Each row comes from the steps of one path. Every step used is in the known rows, and no mark comes twice. Write the path behind each row, first mark first.
Known rows
monat sosuv: [ 0.51 -0.48 -1.34  0.64  4.66 -0.30  3.57  0.06  3.90  1.70 -0.59  0.80
 -2.16 -0.25  2.07  0.75 -1.27 -0.09 -0.58 -3.66  1.53 -0.08  2.05  0.73
  0.96  1.05 -0.26 -2.10 -3.84  0.69  0.25 -1.25]
dopones lifem bizu: [-0.70  0.97 -2.35  1.07  0.70  2.53  2.41  2.39  0.63  0.37  3.66 -1.18
  2.33 -1.08  1.86  0.55 -0.41 -1.64 -0.87 -0.01 -0.54 -2.80  0.07 -0.93
  0.63  1.06  0.72 -0.39  0.99  1.49  0.40 -0.45]
dopones lifem bizu kuri: [-2.33  2.60 -0.36 -0.44 -1.20  3.50  2.78  1.34 -0.48  0.64  4.13 -1.50
  3.11 -1.04 -0.43  0.67  1.50 -0.83 -1.35 -0.13 -0.57 -1.13 -0.84 -1.80
 -0.98  1.27  0.13  0.27  2.13  0.97 -0.94 -1.02]
miku doba kuri bizu lifem: [ 0.36  0.49  1.42 -2.31 -0.86  0.85 -0.37  2.82  2.35  2.17 -3.80  2.28
  1.87  0.40  2.56  0.46  2.25 -0.54 -1.54  1.85  1.17  1.80 -6.88  0.27
  1.55 -0.17  1.07 -0.62 -5.80  1.78 -0.78 -2.16]
kuri doba foten miper: [-0.99 -1.49  2.31  1.09  0.71  0.13  1.13 -0.68 -0.35 -1.57  0.88  0.86
 -4.26  1.56  3.27 -1.55 -0.86  0.49 -0.67  0.23 -0.23 -0.19  0.71  1.89
  0.88  0.04 -0.89 -1.57  2.34  0.75 -1.74  3.13]
bizu lifem: [ 0.14  1.88 -1.11 -0.93  1.25  0.91 -0.33  1.77  2.27  2.53 -3.38 -0.70
  1.66 -1.06  2.45  0.98  0.15 -0.78 -2.56 -0.69 -0.74  0.98  0.94  1.74
  1.37  0.10 -0.53 -2.37 -3.40  2.49 -0.69 -2.51]
miper kuri doba: [-0.01  0.06 -2.33 -0.64  3.21  0.24  0.98 -1.19 -1.31 -0.04 -1.22  1.30
 -0.16 -1.22  1.68  0.14  0.31 -0.82  0.23 -1.71 -0.85 -0.06 -0.37 -0.67
  0.99  1.56 -0.40 -2.03  0.38 -0.35 -0.68  1.93]
foten doba kuri bizu: [ 1.55 -2.31 -1.95 -0.89  2.61  1.25  0.46  0.56 -1.59  0.99 -1.35  1.20
 -1.03  1.47  3.80 -0.94 -1.14 -0.70 -1.53  0.29  1.21  0.37 -4.08 -0.43
  0.73  1.16  0.45 -0.78 -1.62  0.33 -1.53 -0.79]
doba kuri bizu: [-1.35 -0.08 -1.03 -0.62  2.74  1.22  0.74  0.20  1.25  1.19 -0.86  1.27
 -0.59  1.04  5.40  0.93 -0.94 -0.51 -2.25 -1.45  0.32  0.49 -4.25 -1.99
  1.30  1.64  0.34 -1.78 -3.54  0.40 -0.04 -0.10]
dopones lifem bizu kuri doba foten miku: [-3.30  0.42 -3.39 -1.00 -1.91  2.49  0.08 -0.22 -2.45 -3.17  3.45 -2.08
  1.53  0.02 -3.51 -0.47  0.69  0.05 -0.44  4.34 -1.35 -1.42 -1.67 -1.54
 -2.49 -1.15  0.52  2.28  8.22 -0.59 -2.08  2.45]
doba kuri bizu lifem: [-2.02  1.54 -1.08 -2.08  0.29  1.91 -0.03  1.50  0.76  2.67 -3.88  0.95
  1.76  0.20  4.50  1.50  0.90  0.01 -2.58  0.71 -0.29  1.61 -5.34 -0.57
  0.89  1.03  1.01 -1.26 -3.04  0.54 -0.49 -1.10]
lifem bizu kuri doba foten miku: [-3.22 -0.26 -3.43 -2.04 -1.08  2.07 -2.08 -1.85 -2.87 -3.47 -0.35 -0.87
 -0.90  0.62 -3.01  0.10 -1.02 -0.30 -0.21  0.88 -1.03 -0.15 -0.78 -1.06
 -2.31 -0.88 -1.92  0.50  7.30 -0.06 -2.11  2.25]
foten miku doba kuri bizu lifem: [ 1.01 -0.01 -1.19 -2.68 -0.64  0.63 -2.76  3.17  3.47  2.62 -5.88  1.58
  2.51  1.27 -0.13 -0.58 -1.23 -0.17 -1.33  2.81  1.35  1.93 -5.95  0.93
  0.90 -0.24  1.21  0.81 -4.26  1.99 -1.43 -3.07]
nipi lifem bizu kuri doba miku: [-3.81  1.12 -0.05 -0.07 -1.21  2.61  0.54  0.29 -3.05  0.89 -1.11  0.57
 -0.16 -0.87 -3.37  2.84  1.02 -0.49  1.53 -1.78 -2.19  1.41  2.54  0.25
 -1.19 -0.03  0.63  5.24  3.61  2.27 -0.45 -0.92]
dopones monat: [ 1.13  1.32 -1.49  0.86  1.71 -2.12  1.80  0.56  3.43  0.77  0.62 -2.88
  0.03 -0.83  3.82 -1.11  0.39 -0.98 -3.30 -4.41  0.05 -0.13  4.57  1.73
  1.41  2.38 -0.35 -1.45 -3.64  1.78 -1.65 -2.48]
foten doba miku dopones monat: [ 5.74 -1.92  1.11  1.88 -0.02 -5.05 -1.22  0.73  1.62  1.95 -0.56 -2.64
  0.44 -0.03 -0.82 -2.67 -1.08 -0.42 -0.43 -0.54  1.44  0.34  7.79  2.45
  0.31  0.36  0.88  1.15 -5.43  0.24  0.44 -3.93]
dopones monat sosuv: [ 0.70  0.51 -1.87  0.99  2.72 -2.63  4.80  0.13  4.74  1.35  0.49 -1.56
 -1.56 -0.70  2.36 -0.21  0.43  0.17 -1.70 -4.79  1.79  0.31  4.66  2.17
  0.70  2.65  0.79 -0.23 -3.85 -0.03 -1.11 -2.21]
miku doba kuri: [ 1.85 -0.46  2.00  1.29  2.09  0.78  0.44  2.49  3.23  0.29 -0.21  1.08
  0.17  0.69  3.11 -0.80  1.38 -1.16 -0.01 -2.18  1.88  0.60 -4.23 -0.73
  0.99 -0.21 -0.45 -2.73 -4.45  1.72 -0.77 -2.36]
kuri bizu: [-0.27 -0.09 -1.93 -1.26  3.15 -0.61  0.22  0.42  2.18  1.22 -1.25  1.23
 -1.42  0.33  4.00  0.89 -2.11 -1.15 -2.61 -1.36  0.01 -1.01  0.24 -0.04
  2.13  1.40 -0.03 -1.85 -5.82  2.37  0.49 -0.11]
lifem bizu kuri doba miku dopones: [-0.92 -0.40  3.06 -0.76 -2.11 -0.45 -1.11 -0.61 -3.14  1.26  0.49  0.67
  0.90 -0.76 -2.72  0.30  1.22 -0.49  1.03  0.79 -1.38  0.16  2.59 -1.54
 -1.22 -0.46 -0.89  0.39  1.14 -0.13  1.99  1.16]
lifem bizu kuri doba foten miku dopones: [-0.75 -0.68 -0.83 -1.21 -2.24  0.02 -3.68 -1.64 -2.95 -2.46 -0.49 -0.32
 -0.75  0.18 -3.35 -0.24 -0.13  0.65  0.83  1.49 -0.76 -0.34 -1.43 -1.25
 -2.00 -2.68 -2.29 -0.53  5.71 -1.93  1.47  2.51]
nipi bizu kuri doba: [-1.75  1.44  0.14 -2.76 -0.59  0.31  1.44 -1.09 -2.51 -1.13  0.40  0.05
 -0.02 -0.05  0.01  0.38  2.84 -2.25 -0.74 -3.83 -1.59 -0.75 -0.72  0.92
  1.23  0.00 -3.78 -0.56  0.15  2.81 -0.90  0.85]
doba foten miper kuri bizu: [-1.08  0.10  0.90 -0.61  1.08  0.82 -0.83 -3.24  0.80 -1.69 -1.65  2.46
 -4.20  2.32  1.46  1.54 -4.67  1.87  0.64 -1.64  1.98  0.90 -1.39  0.25
  0.17  2.61  0.39 -0.22 -2.75 -1.57 -1.05  1.03]
kuri doba: [-0.22 -0.93 -1.48 -0.01  2.90 -0.46  1.55  0.75 -0.20  0.50  0.29  0.47
 -0.92 -0.86  4.01 -1.06  1.02 -1.68 -2.07 -0.28 -1.43 -1.18  1.12  0.65
  1.82  0.42 -1.05 -2.79 -0.13  2.31 -0.73  1.73]
nipi lifem bizu kuri doba miku dopones monat: [-1.21  1.55  2.10  0.91 -4.32 -1.76  0.57  0.33 -2.21  1.84 -0.09 -1.07
  1.16 -1.66 -3.43  1.67  3.75  0.76  1.42 -2.42 -1.94  1.58  4.41  1.78
 -0.48  0.16  1.08  5.86  2.33 -0.29  1.42 -2.00]
kuri doba miku dopones lifem bizu: [ 0.31 -1.53  1.32  1.86 -1.33 -1.31  0.87  2.01 -1.35  1.20  3.66  0.28
  2.46 -1.26 -1.05 -0.26  0.83 -1.06  1.37  3.92 -1.41 -2.87  2.51 -1.51
  0.42 -0.73  1.89  1.89  1.13 -0.25  3.20  1.83]

Which path is each row?
[ 3.14 -2.50 -1.10  0.59  2.90 -0.76 -1.36  0.70  0.57  0.96 -1.53 -0.62
 -0.99  0.79 -0.93 -1.62 -3.80 -1.77 -0.27  0.20  0.90  0.13  6.26  0.92
  0.15 -0.02  0.27  0.69 -4.24  2.82 -1.70 -2.91]
foten doba miku
[ 0.20  0.68  4.12  0.86 -1.89 -2.10  1.60  1.25 -0.16  2.49  3.58 -0.87
  3.52 -0.75 -1.85 -1.64  3.16  0.20 -0.41  4.29 -1.60 -0.28  2.85 -1.03
 -0.34 -1.09  2.00  1.77 -1.40 -0.39  1.17  0.43]
bizu kuri doba miku dopones lifem
[-2.04  1.84 -0.25 -1.64 -0.18  3.16  0.24 -0.25 -1.19  0.41  0.62 -0.52
  0.35 -0.43  0.05  1.15 -0.22 -1.32 -1.05 -3.49 -0.49  0.11  0.12 -1.26
 -1.06  1.50 -2.19 -1.76  1.23  1.54 -0.85 -0.98]
lifem bizu kuri
[-0.38 -1.09  2.39  0.38  0.77  0.30  0.31 -1.32 -0.56  1.77 -1.73  2.04
 -1.35  0.79 -1.31 -0.96 -3.40  0.29  2.03 -1.32 -0.03  1.56  4.27  0.90
  0.52  3.35  0.65  1.73 -0.37  0.28 -2.14  0.91]
foten miper kuri doba miku
[ 0.48  0.74  3.43 -2.29 -2.63  0.52 -1.90 -0.88  1.74 -0.63 -4.42  3.21
 -1.67  1.59 -1.27  1.25 -1.48  2.16  1.31  1.43  2.86  2.28 -4.04  2.54
  0.36  0.48  1.23  1.00 -5.11 -0.02 -1.45 -1.02]
miku doba foten miper kuri bizu lifem
[-4.01  0.28 -0.97 -1.57 -0.96  1.95  0.12 -2.10 -4.34 -4.11  1.96 -0.18
 -1.82 -0.32  0.04  1.47  2.58 -0.41 -0.33  0.05 -1.22 -0.39 -1.75 -1.59
 -1.92 -0.90 -1.85 -1.18  5.58 -0.44 -1.16  3.03]
lifem bizu kuri doba foten
[-0.53  0.94  2.00 -0.06 -3.08  1.07  2.49  1.62 -3.46  1.21  4.84 -0.43
  3.67 -1.90 -0.28 -0.40  4.55 -0.23 -0.37  2.99 -1.84 -1.94 -2.39 -1.64
 -0.10 -0.78 -0.26 -0.34  4.39 -0.91  1.75  2.02]
miku dopones lifem bizu kuri doba
[-0.33  2.59 -1.35 -2.15 -0.41  0.58 -0.70  1.06  1.20  0.63 -4.03 -0.67
  1.66 -0.36  0.73  2.15  0.35 -2.12 -1.10 -4.02 -0.84 -0.48  0.15  2.70
  2.23 -0.27 -3.00 -1.13 -3.99  3.57  0.50 -2.82]
nipi bizu lifem
[-3.47  0.62  0.30 -0.65 -2.22  1.82  2.46  0.82 -2.65  0.17  4.37 -1.01
  3.05 -0.99 -2.81 -0.01  1.85 -1.26 -0.45  3.68 -1.98 -0.84  2.26 -2.06
 -1.74  0.81  1.87  3.53  3.59  1.22 -1.34  1.42]
dopones lifem bizu kuri doba miku
[ 1.20 -0.80 -1.92 -2.42 -0.23  1.95 -0.34  1.58 -2.11  2.47 -4.42  0.70
  1.61  0.63  3.03 -0.26  0.42 -0.16 -2.37  2.49  0.63  1.76 -5.28  0.90
  0.61  0.28  0.59  0.12 -0.94  0.62 -2.07 -2.01]
foten doba kuri bizu lifem
[ 1.64 -0.31  3.83  1.10  0.40  0.36 -1.07 -1.25  2.73 -2.25 -0.79  1.81
 -3.50  1.82 -0.91 -0.06 -2.30  1.24  3.13 -2.55  3.43  1.22 -1.09  1.45
  0.10  0.39 -0.33 -0.82 -3.38 -0.25 -1.60 -1.09]
miku doba foten miper kuri
[-2.48  2.96 -0.94  0.09 -0.32  4.20  0.81  0.61 -0.90  1.04 -1.01 -0.09
 -0.06 -0.93 -0.80  3.53  0.59 -0.16  0.53 -5.15 -1.10  1.13 -0.69  0.67
 -0.26  0.16 -1.03  1.88  2.21  2.08 -0.01 -3.07]
nipi lifem bizu kuri
[-3.82  0.01  3.12 -1.10 -3.33  3.10  0.93 -1.70 -4.04 -2.70  2.22  1.03
 -3.31  1.07 -0.28 -0.20  0.45  0.90  0.02 -0.41 -0.33  0.31 -1.16  0.43
 -1.36  0.47 -1.96 -0.21  7.27 -0.34 -2.56  3.12]
lifem bizu kuri doba foten miper
[ 1.85 -1.29  5.27  1.19 -0.47 -1.71 -0.80 -1.21 -0.35  2.81 -1.57  2.74
 -0.63  0.56 -1.68 -1.16 -2.52  1.37  2.79 -0.52  0.21  1.37  3.80  0.91
  0.83  1.76  0.42  0.83 -1.54 -1.58  1.31  1.14]
foten miper kuri doba miku dopones
[-1.79  0.69  1.85  0.36 -3.34  0.69  0.98 -0.45 -3.56 -2.77  5.69 -0.96
  1.54 -1.01 -0.74  0.65  4.98  0.99  0.79  4.10 -1.20 -1.64 -3.60 -2.17
 -1.64 -2.66  0.09 -0.02  5.24 -2.77  2.02  3.16]
miku dopones lifem bizu kuri doba foten
[ 5.35 -2.15  1.81  2.69  0.57 -2.51 -0.37  2.45  1.33  2.43  1.92 -1.62
  2.47 -0.06 -1.62 -2.43 -1.59 -0.42  0.63  4.06  1.02 -0.98  4.47  0.43
  0.29 -1.63  2.39  1.69 -4.39  0.41  1.44 -2.93]
foten doba miku dopones lifem
[ 0.45 -0.07  3.45  0.04 -1.51 -5.10  3.69 -1.25  1.68  2.47  0.88 -0.71
 -0.25 -0.90 -2.59 -1.03  3.90  1.76 -0.06 -0.72  0.22  2.17  6.33  0.96
 -1.03  0.88  1.46  2.61 -2.64 -2.24  0.54 -0.35]
bizu kuri doba miku dopones monat sosuv
[ 2.40 -0.42 -3.15  0.50 -0.17 -4.65 -2.73 -2.79  0.64 -2.43 -1.68 -1.94
 -0.13 -0.56 -1.54 -0.99 -0.08  1.68  1.26 -0.47  0.17  0.42  1.29  0.44
 -0.37 -0.01 -0.01  0.12  1.48 -4.29  0.41  1.24]
miper kuri doba foten miku dopones monat
[-1.96  0.08 -2.50 -1.48  0.57  0.11 -1.83 -1.83 -0.59 -2.39 -0.75 -1.29
 -1.31  0.86 -1.53 -1.07 -0.37  0.23 -1.56  1.72 -0.80  0.81  0.15 -0.21
 -1.66 -1.49 -1.20 -0.51  3.46  0.23 -2.68  1.58]
bizu kuri doba foten miku
[ 0.39  0.49  0.33  0.43 -1.60 -1.49 -0.89 -0.05  0.40 -1.04  2.73 -2.24
  2.21  0.14 -2.41 -1.86  1.90  1.39 -0.59  5.38 -0.94 -0.41 -1.43 -0.73
 -0.94 -2.95  0.74  0.53  3.40 -2.18  0.68  1.49]
bizu kuri doba foten miku dopones lifem
[-4.32  1.26 -1.53  0.18 -1.55  3.27  0.53 -1.11 -4.00 -3.31  0.31  0.46
 -2.18 -0.69 -0.72  3.57  3.11  0.48  1.46 -1.87 -1.72  0.68 -2.64  0.21
 -1.39 -2.08 -0.61  2.52  6.65  0.14 -0.32  0.92]
nipi lifem bizu kuri doba foten
[ 2.54 -1.62 -1.11  0.99  2.76  1.99  0.50  1.04 -0.87  0.65 -0.84 -0.55
 -0.09  0.91  3.45 -1.51 -0.57 -0.85 -0.68 -1.00  1.14  0.76 -2.46 -0.18
  0.10  0.47 -1.05 -1.85  0.33  0.26 -1.92 -1.76]
foten doba kuri
[ 3.93 -2.30  0.72  2.15 -0.79 -0.49 -0.78  2.38 -1.43  1.34  2.52 -0.99
  2.49 -0.30 -2.72 -1.14 -1.97 -1.04  2.11  3.58  0.99 -2.11  3.49 -0.33
 -0.31 -1.03  1.77  2.30 -0.81 -0.20  2.25 -1.93]
foten doba miku dopones lifem bizu
[-1.59  0.73  2.66  0.66 -2.37  0.33 -0.83  0.53 -3.11  2.12 -1.09  1.35
  0.33 -1.13 -3.64  2.52  1.90  0.49  2.66 -1.29 -1.93  1.11  1.89  0.32
 -0.82 -1.48  0.35  4.05  2.35  0.30  2.89 -0.98]
nipi lifem bizu kuri doba miku dopones
[ 1.89 -2.18 -1.74  0.95  1.43 -3.01 -3.51 -0.78  0.88 -1.63 -1.41 -0.15
 -1.74  0.47  0.13 -1.31 -1.45  0.47  0.19  2.00 -0.58 -1.01  0.33  0.50
  0.53 -3.06 -1.07 -2.09  1.17 -1.16  2.03  2.32]
kuri doba foten miku dopones
[ 0.39 -0.65 -3.65  0.96 -1.04 -0.22 -2.10 -1.12 -2.26 -2.86  1.24 -0.17
  1.81 -0.82 -3.67  0.57 -1.00  1.18  3.29  3.29 -0.24 -2.01 -3.14 -2.27
 -1.35 -1.06  1.00  1.04  6.11 -4.42  2.55  3.02]
miper kuri doba foten miku dopones lifem bizu
[-1.68  0.27  5.95  0.91 -5.51  1.63  1.79  0.03 -3.51 -1.21  5.61  0.16
  0.09  0.62 -0.75 -0.77  2.98  2.30  1.00  3.48 -0.39 -1.11 -2.63 -0.04
 -1.05 -1.26  0.09  0.97  7.13 -2.61  0.86  3.30]
miku dopones lifem bizu kuri doba foten miper
[ 2.60 -0.75 -1.44  1.58  2.03 -2.37 -4.54 -0.65  4.02 -1.05 -1.98 -1.28
 -1.58  1.14 -0.25 -0.42 -3.92  0.64  0.24 -0.84  0.92 -0.46  1.16  0.13
  0.16 -2.61 -1.20 -2.49 -2.85 -0.79  2.63 -1.13]
doba foten miku dopones
[-0.33  1.50 -0.35  0.58 -2.65  0.99 -2.23 -0.12  0.51 -1.75  2.71 -2.39
  2.26  0.36 -4.15  0.27 -0.99  1.20  0.62  2.36  0.62 -0.94 -1.73 -1.80
 -2.27 -2.10 -0.06  0.78  3.13 -2.34  1.68 -0.65]
doba foten miku dopones lifem bizu kuri
[-0.15  0.79 -3.04 -1.80  3.50  0.14 -0.03 -1.82  0.81  0.74 -2.44  1.95
 -0.55 -0.06  1.81  1.71 -2.72 -0.51 -0.49 -2.47  0.81  0.06 -1.15 -1.22
  0.99  3.00  0.30 -1.39 -5.42 -0.06  0.26 -0.12]
miper kuri bizu
[-0.40  0.62  1.78  1.23  1.26  1.38 -0.69 -2.76  1.50 -1.90 -0.84  0.75
 -3.36  1.58  0.87  0.97 -3.89  1.71  1.51 -3.65  1.80  1.39  0.36  0.38
 -0.27  1.80 -0.65 -1.51 -0.63 -1.59 -1.38 -0.04]
doba foten miper kuri
[ 0.89 -1.00  1.15 -0.64  1.63  0.29  0.39  1.71  2.61  0.48 -0.81  2.81
 -0.39  1.29  3.45 -0.11  0.48 -1.06 -0.43 -0.12  1.68  0.23 -6.02 -1.05
  1.69  0.54  0.59 -0.97 -6.44  1.63 -0.20 -1.14]
miku doba kuri bizu
[ 1.86 -0.32 -2.66  1.54  0.60 -2.12 -1.51 -1.32  0.21 -2.02  0.91 -0.77
  1.66 -0.55 -2.33 -0.83 -0.32  1.63  2.25  4.00 -0.20 -1.12 -1.70 -1.48
 -0.39 -1.76  1.66  0.42  2.32 -4.06  1.75  2.31]
miper kuri doba foten miku dopones lifem
[-1.20 -0.47 -2.83 -0.26  2.97 -0.30 -0.14 -3.35 -1.58 -4.02 -0.63  0.84
 -2.14 -0.43  1.33  1.23  0.43  0.20  1.29 -0.91 -0.35  0.05 -1.44 -1.50
 -0.52 -0.21 -0.33 -1.93  0.97 -1.99 -0.76  2.78]
miper kuri doba foten
[ 2.15  0.21 -1.84  1.70 -0.33  0.18 -1.46  2.55  2.07  2.12  1.34 -1.45
  3.64 -0.48 -1.39 -0.54 -2.94 -0.57  0.41  1.09 -0.02 -2.65  0.13 -0.41
  0.96 -0.42  0.17 -0.15  1.20 -0.07  3.06 -1.34]
foten miku dopones lifem bizu
[ 2.11 -1.18  4.27  1.55 -1.42 -4.48  3.47 -1.71  1.79  3.33 -0.98  1.60
 -1.58  0.14 -2.58 -1.21 -0.46  3.31  3.12 -2.24  1.77  2.44  6.46  2.55
  0.21  3.78  1.92  3.34 -1.67 -4.05  0.62  0.39]
foten miper kuri doba miku dopones monat sosuv
[ 1.80 -1.01  0.88  1.03  2.26 -1.19 -1.23  0.28  3.94 -3.53  0.39  0.21
 -2.70  0.74  1.34  0.04 -0.13 -0.72  0.47 -0.83  2.14 -0.48 -0.71  0.60
  0.54 -2.62 -0.28 -2.48 -5.87  2.03 -0.23 -1.41]
miku doba foten
[-0.47 -1.83 -4.50 -0.06  2.71 -1.12 -2.10 -0.88  0.77 -2.85 -1.38 -0.66
 -2.23  0.76  0.51 -1.16 -2.35 -0.67 -1.23  1.65 -0.91 -0.79  1.04  0.59
  0.08 -1.58 -0.73 -1.31  2.49  0.99 -1.14  2.28]
kuri doba foten miku
[ 3.43  0.95  0.91  1.62  0.32 -4.15  0.37  0.71  3.74  1.94  0.39 -2.40
  0.43 -1.05  3.50 -1.26  1.14  0.01 -2.15 -3.78  0.29 -0.29  3.44  1.61
  2.14  0.97 -0.60 -2.77 -5.10 -0.16  1.82 -2.44]
miku dopones monat
